Each row was made from one small tree. Brackets hold a mark, then the marks that hang from it, in the order of their numbers. Every link used is in the known rows. Write each row's tree.
Known rows
{q_104 {q_927 q_431 {q_459 q_180}}}: [ -2   7   5  25   5  -9  23  19 -12 -13   5  16  -6  18   1   6 -10  -8
   0  36 -12  22  12   0  16   0   2   5 -10   6   3  -1  -3   3   6  11
 -20   4 -13   2  -9  31   7  -1 -14 -19 -32 -11   7   3 -10  11 -11  -6
 -17   1   8  -3]
{q_927 q_431}: [-11   4   4  14   5  -4   1  14 -14  -9  -3  11   1   7   3  -1  -1  -2
   5   7  -5   0   4   3   1  -4   5  -4  -4   7   1  -2   3   3  -3   5
  -3   2   2  -3  -1  10  -1   2  -5  -2   2  -1   1   5 -11   3  -4  -2
  -4  -2   6   1]
{q_297 {q_193 q_223 q_431 q_615} q_309}: [ -4  -6   4  30   1  -8  35   6 -14  -2   3   0   7  11   3  14  11   7
 -16 -36  -8   1  23   9   5   0   7  15  19   0  21  20  -1   3 -11  14
   4  17  17   6   3   4 -32   2   1   9   9   5 -20 -13  -3   4  -6  -5
  41  -7  19   4]
{q_180 q_459}: [  2  -3  -3  -7   1   5  -9 -17   1 -10   0  12  -1   0  -6  -2  -5   0
 -13  -5  -6   1   3   0  12   1   4   6  -4   3  -4  -1   7  12  -2   0
  -1  -3  -3   4  -9  -2  -4   8   8  -2  -8  -1  -1  -4  -6  -1  -1   1
  -9   3   1   3]
{q_431 {q_193 q_169 q_384}}: [-15  10  -5   6  -1   8  13   9   1   4  18 -17   2   4  -2   0  -5   7
  14 -14  -2  -2   1  -6   8  -1   5   7  -4  -3   1  25 -26  -2   0  20
  11  13  17  -1  -6   6 -17  10   0  18  17  15  -5 -10 -11   7  -7   8
  17  10  -4   9]
{q_223 {q_193 q_169 q_615}}: [  1  -8 -10   6   0   2  24   1   3 -13   3   0  17   2 -13   0   5   2
   5  -6  13   1   8  -3   2   0   9  10  -1   3  17  15 -15  -4   6  12
   9  20   0   0  -9  -4 -14   0  10  -1   5  14   0 -18   0   5  -5   2
  13  13  10   3]
{q_615 {q_193 q_223 {q_431 q_927}}}: [-13 -15  -5  17  11  -2   4  15 -11   7  -2  -5  -6  12  14  -5   6   1
   4  -7  -7  20   3   4  14  15  14   3  10  15   3   9 -10  18   1  12
   5  23  18  -1  -3  15 -18   5   5  20  -3   9 -11 -14   6  10 -18   2
  27   8   3  -3]
{q_927 q_104}: [ -4  -4   5  -8  -3  -3   2   8   3  -3   0   4  -2   0   4  -3   3  -3
  -5   4  -6   9  -8  -5   3   2  -3   5   0   2   4  -3  -1   2   5  -1
 -11  -9  -7   4   4  12  -2   3  -6   1  -6  -4  -7   6  -3  -2  -6  -4
   2  -3   4  -1]
{q_193 q_297 q_384}: [  9  -3   5   0  -9  -1  16   9   5   1   8  -9  -5  -2  10 -10  -3   2
   8  -7  -3  -9  25   2   0 -10   6   5  -5   7   2  14 -13   0  -3  15
   9  21  13 -11 -10  11  -7  -5  -2  13   2   1  -1  -4 -13   0  -9  -2
  34   7   2   2]
{q_927 q_104 {q_459 q_180}}: [ -5  -5   2  12  -2  -8  14  19   2 -13   6  10 -13   2  -1  -1  -1  -7
  -8  29 -11  20  -7  -1   7   7 -11   5  -6  -1   4   5   2  -9   2  -2
 -22   2 -16   6   2  24   1   0  -4 -13 -27 -10  -5   3  -8   7 -13 -14
  -7  -3   3  -2]
{q_180 {q_459 {q_927 q_104 q_431}}}: [ -5  -9   9  15   4  -4  -6  14 -15 -25  -6  18  -5   7  -5  -8  -8 -11
 -13  16 -20  18   6 -12  22  -1   6   0  -7  13  -1  -3  16  10   6   6
 -23  -7  -6   0 -10  30  -5  15  -8 -19 -21  -7  -1   6 -22   2 -16  -1
 -12   6  14   9]
{q_169 {q_193 q_223 {q_431 q_927}}}: [ -3 -12 -12  34   6   3  12  21 -15  -3  -7  -9  -4  14   9  12   3  -5
  -9   0  -3  20  -7  -6  11   5   6   7  -2   4   6  17 -21  13  11  25
  -2  12  28 -15  -4  11 -19  -3   5  12  -8  13 -11 -15   3   7 -18  -4
  18   6   4  -8]
{q_384 q_193}: [  4   2   2 -17  -6  -4  -1  -1  -1   2  -2  -3   0   1 -12  -3   3  -3
   1   3   0  10   4   2   1   2   4   6  -5  -6  -2   8  -4   7   2  -7
  -4  -7   4  -3   0  -1   5   6   1  -1   2   5   0   3  -3  -1  -4   2
 -12   0   8   7]
{q_223 {q_193 {q_297 q_309}}}: [  4  -4   4 -12  -1 -11  14   6  -4  -4 -10   2  20  -5   4   8  -7  11
   0 -14 -11 -19  26   6  -5  -7   7  12  -4  -4  13  22  10   7   5   4
   4  16   5  -3  -7   7 -15  -5   8  -1  -4   3  -4  -4   0   0  -2  -8
   6   5  13   0]
{q_169 {q_193 q_223 q_431}}: [ 10  -9  -5  35  -2   4  18  12 -11   1  -7  -8   0  11  13   8   8  -2
  -1  -3  -9  16   1   2   7  -5   3  13  -1   1  13  15 -10   9  -3  17
  -5  13  19 -16  -3   7 -12  -6   8   3  -3  14 -10  -6   0   7 -14  -4
  21  -4   6  -6]
{q_431 q_193}: [-12   7  -6   1   6   4  -4   5  -2   5   2  -8   4   8  -5   2  -1   5
   1  -3  -9   0  -2  -5   3   6  -7   3  -7  -4  -1  12   2  -3   5   7
   5  -2   2   3   0   0  -8  11  -1  10  11   9  -3   1  -5   5   0   4
 -12   2  -6   0]
{q_193 q_169 q_223 q_384 q_431 q_615}: [  5  -9  -4  42  -6   3  41  12  -3  -4  17  -9  -1   7   7 -10  14   2
   5 -21   3   5  21   3  15  -5  19   9  12  12  16  22 -31  -3 -12  27
  10  41  30 -10 -12   4 -24  -8   4  22  11  19 -11 -22 -15   9 -16   4
  71   7   3   6]
{q_104 {q_927 q_459}}: [  3   4   5   0   1  -4  15   0   5  -1   7   3  -4  12   3   4  -4  -4
  -8  15  -3  16   9  -7  15   6   2  13  -4   3   0  -8   0   9   6   7
  -9  -7 -13   7  -6  11   9  -1 -14  -6 -25  -4   5   7   5   2  -6  -1
  -7   0   1  -6]
{q_927 q_104 {q_431 {q_193 q_297}} q_459}: [-27   3   7  16   4  -6  14  30  -3 -16   0  12  -8  24   1  -8  -1  -2
   1  16 -27  10  14  -3  16   6  -3  14 -13  12   0  16  13   4   0  19
  -6   5  -6   1  -5  25 -13  12 -13  13  -9   2  -9  19 -22   4 -22 -14
   5  -5   4  -8]
{q_223 {q_193 q_169 q_297 q_431}}: [  7  -7  -7  14 -11   4  28  -1  -9 -11  -5  -7  16   6   4  -2   1   1
  16 -13  -8  -5  33   6   4  -1  12  18  -1   4  16  24 -11   2   1  17
   9  23  15 -10  -9   3 -19 -11  20  11 -11  23  -5 -15   1   7 -14  -2
  36   9   9  -3]
{q_459 q_180}: [  5  -2  -3  10  -1  -3   4   3  -5  -2   0   1  -3  -1  -2   3  -4  -1
   2  15  -4   7   0   5  -4  -3  -5  -4  -3  -5   3   8  -6  -8   5  -3
  -6   9  -1  -3  -1  10   0  -4   5 -11  -9  -4   1  -8  -6   8  -1  -3
  -5   5   3   4]
{q_927 q_104 {q_431 q_193} {q_459 q_180}}: [-27   7   1  25  10  -8  14  37 -13 -15   5  11 -10  18  -5   0  -4  -3
   0  35 -25  21  -5  -2  13   8 -12   7 -15   1   2  14   4  -7   1  11
 -19   2 -14   6   0  34  -9  13 -12  -5 -13  -4  -8  11 -23  12 -16 -12
 -24  -3   4   0]
{q_223 q_193}: [  7   1  -3  -9   3  -3   6   8   0  -1  -5  -2   9  -4  -5   4  -1   1
   4   3   2  -4   5   0  -3   3   3   8  -6   1  11   5   0  -2   2   4
   2   8  -6  -3  -3   6  -4  -1   8  -9  -1   7   2  -3   4   4  -1   2
 -17   6   3  -3]
{q_180 {q_459 {q_927 q_104}}}: [  6 -14   5   1  -2   0  -7   0   0 -18  -2   6  -8   3  -6  -8  -7  -9
 -20   8 -14  18   4 -15  20   2  -1   4  -3   6  -1  -2  12   7   8  -1
 -19  -8  -6   2  -9  19  -3  11  -2 -14 -20  -4  -3   0 -12   1 -13   1
 -10   8   7   6]
{q_615 {q_193 q_384 q_431}}: [ -6  -4   0   3  -2   0  13  12 -13  15  10 -11  -4  -3  19  -7   5   5
  20 -11  -2   8  11   3  11  -4  10   7   3  10   5   1 -15   8 -14  10
   2  24  11   0  -4  14 -10   2  -4  12  10   1 -10 -11  -3   8 -14   9
  31   5   8  11]
{q_223 {q_193 q_169 q_297 q_384 q_615}}: [ 11  -9  -6   8  -8   1  40  10   8 -13  11  -8  13  -1  -3  -9   1   6
  13 -11  11  -8  34   0   4 -11  16  15  -4  11  20  30 -26  -6   3  26
  17  43  13 -13 -19   5 -22  -6   8  12   8  16  -1 -21 -13   4 -14   1
  48  20  10   5]
{q_459 q_180 {q_927 {q_431 q_193}}}: [-11   3   0  39  11  -5   3  29 -25  -9  -3  -6  -4  15 -11   3 -12  -4
   8  28 -20  15   8  -8  11  -3  -9 -12 -12   0   1  20   5 -14  13  13
 -12  10   6  -7  -9  30  -7  13  -6 -19  -4   2   5  -5 -23  19 -11   3
 -25  10   6   9]
{q_459 {q_927 {q_431 q_193}}}: [-16   6   2  27  12   0  -2  25 -20  -8  -4  -6   0  18  -7  -1  -8  -4
   5  16 -15   8   8 -12  12  -1  -4  -8  -8   4   0  11  11  -6   9  14
  -6   1   9  -4  -5  21  -7  17 -10  -9   5   5   3   3 -18  10 -11   6
 -19   6   4   5]
{q_223 {q_193 q_384}}: [  9   2   1 -10   3  -4  15  19   0   5   6 -10   4  -8  -1   0  -3   2
   9  -2   5  -7   8  -4   0  -3   5   9  -9   3  13   9 -13  -5  -4  13
   4  20   1  -5  -6  15  -8  -3   3  -3   9   6   4  -8  -3   5  -3   6
  -4   9   2   2]
{q_615 q_193}: [ -8  -4   3 -14   2  -2  -2   1  -1   8   2   1   1   0   5  -4   1   5
  13  -5  -1  12   1   5   3   0   4   4   2   7   3  -1   0  14  -2  -5
   3  10  -5   3   0   6  -1   8  -1  -1   5  -2  -3  -2   4   3  -8   2
   2   5   7   5]
{q_297 q_193}: [ -3   5   5  -7  -3   1  10   1  -3  -1   4  -5  -2   6  -6  10  -4  -1
  -1 -13   3   4   6   3  -2   2  -2   8   4  -1   8   4  -5   5  -3   4
   1  -5  -4   5   9   6  -8   4   1   0   3  -2  -5  -1   5  -1   0   0
  -3  -2   7   0]

Write each row's tree
[-18  -3   4  16  10   0  -5  18 -16 -21  -4  10  -3  18 -10  -7 -10  -7
 -12  15 -28  17   4 -17  27   3  -2   3 -13  10  -1   7  17   8  10  13
 -17  -9  -3   4 -10  30 -13  25  -8  -7  -9   1  -3   7 -27   6 -17   3
 -25   7   9   7] => {q_180 {q_459 {q_927 q_104 {q_431 q_193}}}}
[  5  -2   3 -10 -16   1  12  -9   6 -10   0  -3   5   5  -8  -9   0   2
  12 -10  -3   7  22   7   2  -3  14  12  -3  -4  -1  28 -17  14   6  -1
   5   7  19 -11 -10  -2  -4   1  13  13  -7  16  -3  -4  -5  -1 -15  -4
  24   7  13   9] => {q_384 {q_193 q_169 q_297}}
[-22   0   7   9   2  -1  10  23  -9  -9  -6   7   2  19   7  -8  -1   1
   7   6 -27   5  15  -2   8   0   2   8 -12  11   3  15   6   3   8  17
  -5   2   2  -3  -3  23 -16  13  -9  17   3   4  -9  13 -23   3 -16  -8
   8  -1   7  -2] => {q_927 q_104 {q_431 {q_193 q_297}}}
[-16  -2   3  30   8  -6   5  38 -20 -13  -3  -2  -5  15  -5   0  -9  -8
   2  33 -27  25   1 -12  11   0 -11  -7 -12   2   5  18   4 -10  17  10
 -24   1   0  -3  -4  42  -9  16 -11 -18 -11  -3  -1   1 -26  17 -15  -1
 -23   8  10  10] => {q_459 q_180 {q_927 q_104 {q_431 q_193}}}
[  1  -6   1  21  -3   0  34   3   5 -13  12  -1   0  15 -10   2   6   2
  -4 -29   7  13  15   9   4   3  13  13  16   7  21  24 -20   7  -3  17
  12  22  12   1   0   3 -24   3  10  11  10  14  -8 -15   0   4  -8  -2
  40   3  11   0] => {q_297 {q_193 q_169 q_223 q_615}}
[  5 -11  -1  34   0  -1  34   6  -8  -6   4  -6  -2  20   1   3  13  -2
  -8 -23  -2  12  25   8   8   5   7  15  16   9  23  12  -7  -2 -10  18
   8  18  12  -1   3   3 -24   0   5  10  10  10 -13 -12  -4   7  -8  -1
  39  -5  11  -2] => {q_297 {q_193 q_223 q_431 q_615}}
[ -5  -5  -5  23  11   1  16  10   8   0   3  -3   1  16  -7  -4  10   6
  -5  -7  -6   6   7  -1  10   8   1   5   0   7  12  18   0  -6   2  15
  13  18  10   0  -6  -2 -18  10   0  14  22  15  -6  -7 -13   6  -6   2
  14   2  -6  -3] => {q_431 {q_193 q_223 q_615}}
[-17  -8  -6  13   7 -10   7  28   0 -16   7   8 -18   7  -4   0  -6 -11
 -16  34  -6  24 -13 -11  10  17  -9   0  -6   1  -7   8  -9  -4  17   8
 -18   2 -10   7   1  28  -7   4  -8  -2 -35 -14  -6  -3  -6   6 -17 -14
 -10   6   1  -4] => {q_431 {q_927 q_104 {q_459 q_180}}}
[-16  -7  -5   8  -6   5  12  -6 -13   4   5  -5   6   5  11  -3   4   6
  22 -16  -4  17   6   7   9   0  13   9   9   5   6   7 -16  14  -6   4
   2  16  10   3  -3   4 -11   1   8  13   0  10 -11 -14   5   9 -15   4
  33   6  12   8] => {q_615 {q_193 q_169 q_431}}
[-16  -1 -17  22   6   0  18  16 -12 -16   4  -5   3  10  -8   6  -5  -7
  -1   6   2   8   5  -7  14  17   9  12  -1   4   2  14 -16   2   5  25
   3  14   6   3  -5  10 -18  -2   6   9 -26  15  -7 -18   8  11 -18  -1
   8  12   2  -7] => {q_223 {q_193 q_169 {q_431 {q_927 q_459}}}}
[-16   1   7  23   4 -14  18  34 -12 -20   4  21 -14   8  -2  -1  -3  -8
  -3  37 -16  22  -4   3  10   4  -5   2  -8   6   3   3   3  -4  -3   5
 -25   6 -15   4   1  33  -2   3 -12 -14 -26 -13  -4   8 -19   9 -17 -16
 -10  -5   9  -1] => {q_927 q_104 q_431 {q_459 q_180}}
[ -6  -6 -17  28   9  -7  17  24 -17 -14  -2  -2  -4   8  -8   8  -6  -9
  -6  29  -4  13   6  -4  11  16  -4   6  -9   0   4  13  -7 -11   8  19
  -5  20  -2   0  -6  21 -12  -4   6  -8 -31   3  -4 -18   1  16 -14  -5
 -13  10   3  -6] => {q_223 {q_193 {q_431 {q_927 {q_459 q_180}}}}}
[-14   4  -1  27  12   3 -10  10 -20 -18  -5   5  -1  18 -17  -2 -12  -4
  -8  10 -23  10  13 -12  24   1   0  -1 -13   8  -5  10  18   6   5  14
  -4  -1   5   0 -15  18 -11  22  -4  -9  -3   5   2   0 -23   9 -11   8
 -27  10   5   8] => {q_180 {q_459 {q_927 {q_431 q_193}}}}
[  7  -8  -1  11  -5  -2  22  -1  10 -11   7   0   3   9 -15  -9  14   0
   1 -10   5  18  12   6   7   3  18  11   7   1  10  27 -19   8   1   4
   5  19  20  -7 -10  -5 -10   3  10  11   9  20  -6 -12  -8   5 -15  -3
  31   4   9   8] => {q_384 {q_193 q_169 q_223 q_615}}
[ -2  -2  -1  21  -5   2  36  10 -12  -2  15 -14  -2  11   0   3   7  -2
  -2 -20   9   4  24  -2   7  -4   4  13   6   7  16   8 -23 -10 -12  24
   7  17  11  -1   1   7 -24   2 -10  13  15   2 -12 -15 -10   2  -7   5
  40   2  13   9] => {q_297 {q_193 q_384 q_431 q_615}}
[-15 -24  -7  22  -5  -1  18  11  -6 -14  -4   1  -2  18  10 -12  10  -7
 -15   2  -3  12  19 -11  13   9   5   5   3  15   2  10 -11  -5  19  22
  -2  14  11  -3  -7   7 -25  -2  -8  27 -14   1 -16 -10 -11  -1 -20  -7
  47   9  10  -1] => {q_193 q_297 {q_431 {q_927 q_104}} q_615}
[-25   4 -15  20  15  -1   1  23  -4  -9   9  -5 -12  16 -14   6 -12  -4
 -12  27 -10  16 -11 -10  12  19 -13  -2 -13  -4 -10  22  -9  -8  16  15
  -2   8  -1   8  -3  15 -11  12  -4   4 -18  -2  -4  -9  -7  12 -11  -4
 -23  11  -7  -4] => {q_431 q_193 {q_927 {q_459 q_180}}}
[  6 -11   2  11  -6  -2  27   8   8  -4  10  -6  -3   3   6 -14   6   3
   1  -6   7  -8  31  -1   5 -13   7   5  -2  10   7  14 -14  -9   0  18
  11  32  12 -10 -14   1 -15  -3  -7  17  11   0  -3 -10 -18   0 -11  -2
  48  11   6   6] => {q_193 q_297 q_384 q_615}
[ -9  -1   2 -10  -4   1  13   8   1   8  20  -8   1  -7   7  -6  -2   9
  26 -17   6  10   2   5   8  -5  16   8   4   8   6  12 -28  15  -5   8
   7  26   9   1  -6  13  -9   6   0  13   9   6  -7 -13  -1   6 -15   6
  31  13   9  14] => {q_615 {q_193 q_169 q_384}}
[  7  -8  -1  26  -1   0  34  14  10  -7  20  -5  -3   2   1 -10   9   4
   5 -18   9   4  12   2   9  -5  19   6   9  10  14  21 -30   1  -7  21
  11  38  22  -7 -13   4 -18  -2   5  16  13  14  -4 -19 -14   6 -11   2
  56   9   2   6] => {q_193 q_169 q_223 q_384 q_615}
[ -9  -4  -9  28   6   5  23   3   7  -6   9  -6   5  17 -10  -6   9   8
   1 -17  -4   8   7   1  12   6   9   7   5   4  12  30 -13  -1   3  18
  16  23  18  -1 -10  -5 -23   8   8  22  18  24  -7 -14 -11   9  -9   2
  31   8  -2   0] => {q_431 {q_193 q_169 q_223 q_615}}
[ 10   2   1  11   2  -6  21   3   1  -4   8   4  -7  11   0   8 -10  -6
  -7  28  -6  22   7  -3  13   4  -4   9  -6  -2   2   1  -6  -1  10   5
 -17   1 -14   2  -8  20   9  -4  -8 -18 -35  -8   6  -2   0   9  -6  -4
 -14   3   1  -3] => {q_104 {q_927 {q_459 q_180}}}
[ -1 -11 -13  12   2  -1  12   8 -13  -8 -11  -8  10  10   4  -1  -3  -5
   0   0  -4  -3  27  -4   4  10   8   9  -6   9   5  17  -9   3  14  23
   8  19  15 -10  -9  10 -20  -6  10  14 -14  12  -5 -13   3   5 -12  -2
  16  14   6  -7] => {q_223 {q_193 q_297 {q_431 q_927}}}
[ -4  -7   0  21 -12   1  21   4 -19  -2 -12  -3  15   4  18  18  -1   6
  -4 -12 -16  -3  18   1   2 -17   1  15  -2  -9   7  22  -3  10   5  10
  -6  10  22 -13  -7   2 -20  -8   2   9  -9   4 -16  -8  -3   0 -13 -12
  30   0  20   5] => {q_169 {q_193 {q_297 q_309} q_431}}
[-15  -9  -9  10   7  -8  15  31 -10 -12  -2   1  -2  10  -2   2   2 -11
 -12  19  -5  15  -1 -14  16  22  -1  15  -6   8   4   3  -2   0   8  21
 -13   1  -9   8   0  25 -15   1  -6   5 -28   2 -11  -4   5   7 -18  -6
  -4   4   4 -10] => {q_223 {q_193 {q_431 {q_927 q_104 q_459}}}}
[-11  -8  -9   7 -13   3  10  -3 -10 -11  -2  -8   3  14  -3  -6   0  -6
   4  -7  -3  13  24  -1   9   8  19   8   0  -1  -8  30 -27  14  16  14
   6   6  33 -10 -10   1 -17   0  10  28 -17  18 -11 -15  -3   3 -22  -1
  37  12  12   6] => {q_384 {q_193 q_169 q_297 {q_431 q_927}}}
[-18   2  10  16   4 -11  10  29  -6 -18   3  21 -10  10   2  -5   3  -8
  -3  22 -13  13  -3  -2  13   5  -1   6  -5  10   0  -5   9   5  -6   8
 -18  -4 -15   6   2  26  -2   6 -17  -4 -17  -8  -5  16 -13   1 -16 -14
  -4 -10   5  -6] => {q_927 q_104 q_431 q_459}
[  9  -4   7  16   2  -5  38  17   6  -2  18 -10 -11  10  -2  -3   6   2
  -4 -24   8   6  20   5   6  -1   9  13   9  11  21  18 -21  -2  -9  22
  10  28  12  -3   0  12 -22   3  -3  11  21   4  -5 -12 -11   4  -9   0
  39   3   7   2] => {q_297 {q_193 q_223 q_384 q_615}}
[  8 -12   4  15  -3  -8   7  22  -6 -10  -1  -4  -8   0  -1  -2  -6 -11
  -5  28 -12  25   0 -11   6   0  -9  -6  -1  -2   6  10  -1 -13  18  -3
 -24   3  -4  -3  -2  31   1   1  -4 -22 -25  -9   0  -4 -10   9 -12  -5
  -6   9  10   7] => {q_459 q_180 {q_927 q_104}}
[-16   6   0  16  11   0  28  22  -9   5  15  -5   6  23   4  -1  -2   3
   2   7  -3   7  21 -13  20  -5   9   9 -12  11   9   6 -21  -3  10  32
   0  12   4  -1 -14  20 -13  13 -28  11  15   3   2  -2 -25   7  -8  12
   8  10   6  10] => {q_104 {q_927 {q_431 {q_193 q_384 q_615}}}}
[-27  -5 -16  10  16   5   0  10  -1  -5   4  -9   3  18 -12   0   1   1
 -13   3   7   7  -5 -17  10  13  -4  -3  -7   3  -5  13 -12  -9  21  20
  11   6   7   4  -5  -4 -22  16 -10  21  15   5  -7 -12  -9   2  -5   6
  -2  14  -3   1] => {q_431 {q_193 q_615} q_927}
